What can hang from each mark:
Q_100: Q_746 Q_859 Q_896
Q_887: Q_896
Q_746: Q_100 Q_167
Q_167: Q_574 Q_896
Q_574: Q_167
Q_896: Q_100 Q_167 Q_492

Each row was made from one small tree. The marks that hang from a mark follow it in brackets, in the order of their numbers. Every link used is in the known rows. Write each row's tree.
Known rows:
Q_167[Q_896[Q_100 Q_492]]: [-.11, .21, -.14, .34, -.32, .17, .61, -.02, .04, .15, .19, .00, .39, .29, -.28, .39, .18, .28, .46, -.22, .04, .05, .39]
Q_100[Q_746 Q_859 Q_896[Q_167 Q_492]]: [.60, -.19, .13, .45, -.19, .43, .74, .04, .63, -.04, -.08, -.02, .80, -.28, -.28, .30, -.01, -.54, .11, .46, -.03, .04, .36]
Q_167[Q_574 Q_896[Q_492]]: [-.08, -.10, -.19, .11, -.40, .23, .42, -.11, -.01, -.08, -.13, -.02, .17, .04, -.45, .31, .26, .07, .50, -.04, -.12, .11, .52]
Q_896[Q_100 Q_167 Q_492]: [.14, -.15, .09, .63, -.51, -.11, .65, .20, .29, .18, .19, -.11, .42, .13, -.31, .02, .06, .20, .23, -.04, .17, -.08, .20]
Q_896[Q_167]: [.15, -.31, .05, .19, -.27, -.23, .17, .08, .16, .08, -.04, .05, .05, -.07, -.08, -.06, .07, .05, .06, .09, .05, -.01, .00]
Q_746[Q_100]: [-.03, .04, -.05, -.02, .08, .19, -.29, .15, .14, -.14, .11, -.02, .13, .23, .08, .06, .06, .23, .14, -.05, -.02, .18, -.12]
Q_746[Q_167]: [-.01, -.18, -.20, .19, -.15, -.02, -.14, -.04, .16, -.18, -.11, .09, -.01, .01, .01, -.18, .18, -.02, -.05, .14, .10, .07, -.06]
Q_746[Q_100 Q_167]: [-.03, -.15, -.24, .18, -.06, .17, -.42, .11, .30, -.34, -.01, .07, .15, .23, .06, -.12, .25, .21, .10, .09, .09, .27, -.19]
Q_746[Q_100[Q_859]]: [.15, -.06, .12, .08, .25, .42, -.14, .22, .21, -.27, .08, -.05, .17, .17, .05, .14, .02, -.02, .08, .02, -.15, .19, -.12]
Q_896[Q_100[Q_746] Q_167 Q_492]: [.20, -.06, -.06, .56, -.40, .10, .76, .24, .49, .11, .19, -.06, .67, .00, -.38, .15, .01, .05, .11, .19, .29, -.06, .21]
Q_100[Q_746 Q_859 Q_896]: [.45, .15, .01, -.01, .28, .66, .32, -.02, .33, -.09, -.14, .11, .52, -.34, -.07, .43, -.07, -.48, .02, .39, -.08, .03, .08]
Q_100[Q_859 Q_896[Q_492]]: [.37, .00, .23, .33, .00, .45, .45, -.06, .26, -.04, -.05, -.12, .50, -.07, -.13, .26, .00, -.47, .17, .13, -.22, .03, .35]
Q_100[Q_746 Q_896[Q_167 Q_492]]: [.43, -.12, -.02, .38, -.34, .20, .62, -.02, .53, .09, -.08, .01, .75, -.20, -.26, .19, .04, -.31, .17, .38, .09, .03, .34]
Q_574[Q_167[Q_896[Q_492]]]: [.03, -.15, -.25, .11, -.23, -.29, .30, -.01, .15, .04, .01, .06, .21, .14, -.43, .22, .18, -.08, .15, .00, -.02, .02, .38]
Q_896[Q_100[Q_746[Q_167] Q_859] Q_492]: [.22, .00, -.16, .67, -.08, .51, .59, .21, .60, -.29, .13, -.05, .66, .00, -.31, .13, .09, -.23, -.08, .30, .15, .05, .14]
Q_887[Q_896]: [.03, .00, .01, .05, -.20, .06, .06, -.09, -.09, .02, -.11, -.05, -.01, -.04, -.14, .03, .03, -.03, .29, -.08, -.26, .14, .15]
Q_746[Q_100[Q_859 Q_896[Q_492]] Q_167]: [.34, -.16, -.01, .53, -.06, .61, .02, .03, .54, -.36, -.05, -.06, .63, .17, -.08, .13, .24, -.25, .25, .21, -.12, .30, .18]
Q_574[Q_167[Q_896[Q_100 Q_492]]]: [.00, .00, -.28, .29, -.29, -.15, .51, .14, .16, .18, .14, .08, .32, .22, -.56, .36, .20, .16, .26, -.11, .11, -.06, .31]
Q_100[Q_896]: [.21, .10, -.01, .00, .00, .23, .06, -.13, .05, .09, -.14, .11, .23, -.11, -.02, .20, .04, -.12, .20, .10, -.03, .00, .09]

Write each row's tree:
[.32, -.21, .19, .48, -.15, .13, .52, .27, .24, .08, .10, .03, .22, -.03, -.24, .17, .03, .07, .14, .02, .04, -.08, -.06] => Q_896[Q_100[Q_859] Q_167]
[.19, -.47, .02, .43, -.59, -.06, .47, .10, .23, -.04, -.12, -.11, .22, -.08, -.48, -.04, .13, -.01, .29, .11, -.01, .01, .34] => Q_896[Q_167[Q_574] Q_492]
[.25, -.20, -.17, .52, -.55, .29, .81, .27, .43, .01, .02, -.02, .58, -.13, -.66, .20, .07, .11, .29, .26, .22, -.04, .27] => Q_896[Q_100[Q_746] Q_167[Q_574] Q_492]
[.25, -.15, -.24, .26, -.40, .29, .54, .26, .32, .03, -.05, .16, .36, -.29, -.56, .25, .09, .22, .25, .29, .23, -.09, .01] => Q_896[Q_100[Q_746] Q_167[Q_574]]
[.57, -.44, .20, .49, -.40, .42, .65, .05, .36, -.08, -.27, -.05, .49, -.28, -.52, .27, .14, -.34, .43, .28, -.20, .02, .44] => Q_100[Q_859 Q_896[Q_167[Q_574] Q_492]]
[.36, -.25, .13, .44, -.45, -.01, .50, -.08, .31, .17, -.07, -.04, .50, -.05, -.20, .10, .09, -.18, .28, .14, .01, .02, .36] => Q_100[Q_896[Q_167 Q_492]]
[.34, -.38, .16, .69, -.48, .30, .81, .32, .30, -.05, -.01, -.11, .38, -.07, -.64, .20, .10, .00, .37, .06, -.03, -.07, .29] => Q_896[Q_100[Q_859] Q_167[Q_574] Q_492]
[.15, -.14, .12, .70, -.71, -.06, .73, .13, .19, .20, .10, -.15, .42, .12, -.45, .06, .09, .16, .52, -.15, -.08, .07, .37] => Q_887[Q_896[Q_100 Q_167 Q_492]]
[.18, .00, -.17, .12, .05, .10, .38, .21, .10, .06, .04, .23, .14, .02, -.48, .52, .16, .05, .19, -.04, -.03, -.08, .03] => Q_574[Q_167[Q_896[Q_100[Q_859]]]]
[-.09, .07, -.23, .27, -.45, .37, .62, .03, .00, .03, .01, .04, .30, .13, -.59, .46, .27, .32, .64, -.16, -.01, .03, .46] => Q_167[Q_574 Q_896[Q_100 Q_492]]
[.22, -.12, -.20, .22, .13, .42, .10, .09, .46, -.38, -.12, .08, .28, -.22, -.08, .03, .10, -.39, -.22, .44, .06, .12, -.08] => Q_100[Q_746[Q_167] Q_859]
[.41, -.39, .02, .40, -.59, .19, .53, -.04, .27, .05, -.27, -.04, .43, -.19, -.49, .16, .18, -.12, .49, .24, -.06, .01, .43] => Q_100[Q_896[Q_167[Q_574] Q_492]]
[.45, .12, .07, .26, .10, .66, .59, .00, .47, -.11, -.04, -.07, .75, -.22, -.20, .36, -.06, -.58, .05, .37, -.11, .06, .35] => Q_100[Q_746 Q_859 Q_896[Q_492]]
[.28, -.14, -.40, .33, -.37, .58, .34, -.11, .47, -.26, -.33, .07, .63, -.28, -.47, .15, .24, -.33, .23, .52, .08, .12, .36] => Q_100[Q_746[Q_167[Q_574]] Q_896[Q_492]]
[.55, -.39, .09, .22, -.16, .62, .11, .17, .36, -.18, -.24, .10, .38, -.17, -.33, .37, .19, -.02, .52, .26, -.19, .16, .06] => Q_746[Q_100[Q_859 Q_896[Q_167[Q_574]]]]
[.04, .09, -.34, .57, -.29, .28, .46, .13, .49, -.14, .13, -.01, .62, .06, -.28, .03, .14, -.01, .00, .26, .32, .03, .12] => Q_896[Q_100[Q_746[Q_167]] Q_492]
[.36, -.35, .11, .43, -.30, .31, .55, .31, .17, -.03, -.10, .07, .14, -.20, -.52, .24, .11, .13, .34, .11, -.02, -.10, .02] => Q_896[Q_100[Q_859] Q_167[Q_574]]
[.18, -.37, -.17, .22, -.05, .59, -.27, .22, .33, -.58, -.21, .06, .12, .00, -.25, .06, .29, .03, .21, .23, -.11, .27, -.11] => Q_746[Q_100[Q_859] Q_167[Q_574]]
[.20, -.30, .03, .65, -.84, .13, .76, .15, .12, .09, -.08, -.12, .33, -.06, -.75, .11, .16, .21, .71, -.08, -.14, .07, .44] => Q_887[Q_896[Q_100 Q_167[Q_574] Q_492]]
[.58, -.42, .16, .24, -.26, .41, .38, .03, .22, -.07, -.36, .13, .25, -.40, -.40, .30, .14, -.24, .38, .30, -.19, -.01, .18] => Q_100[Q_859 Q_896[Q_167[Q_574]]]
[.00, -.14, -.56, .22, -.47, .40, .40, -.10, .34, -.33, -.26, .13, .42, -.11, -.50, .24, .38, -.08, .33, .35, .06, .22, .44] => Q_100[Q_746[Q_167[Q_574 Q_896[Q_492]]]]
[.07, -.29, -.34, .12, -.13, .64, -.16, .05, .24, -.52, -.25, .22, .10, .08, -.29, .34, .46, .17, .50, .13, -.18, .36, .08] => Q_746[Q_100[Q_859] Q_167[Q_574 Q_896]]
[.18, -.27, -.07, .35, -.48, .08, .41, .24, .11, .10, -.08, .11, .12, -.12, -.51, .14, .14, .34, .40, .05, .12, -.11, .01] => Q_896[Q_100 Q_167[Q_574]]
[.15, -.23, -.07, .27, .11, .40, -.29, .17, .37, -.46, -.02, .03, .18, .15, .06, -.03, .21, -.02, .03, .15, -.08, .28, -.18] => Q_746[Q_100[Q_859] Q_167]
[.27, -.13, -.21, .32, -.58, .36, .63, .20, .22, .05, -.17, .11, .34, -.31, -.70, .27, .10, .20, .55, .20, -.05, .07, .16] => Q_887[Q_896[Q_100[Q_746] Q_167[Q_574]]]
[.14, -.08, -.29, .38, -.12, .47, .50, -.06, .52, -.37, -.08, .07, .54, -.03, -.24, .28, .23, -.37, .09, .31, -.03, .22, .36] => Q_100[Q_746[Q_167[Q_896[Q_492]]] Q_859]
[.54, -.30, .23, .27, -.08, .24, .34, .01, .29, .04, -.17, .10, .32, -.26, -.11, .25, .06, -.27, .19, .24, -.14, .01, .09] => Q_100[Q_859 Q_896[Q_167]]
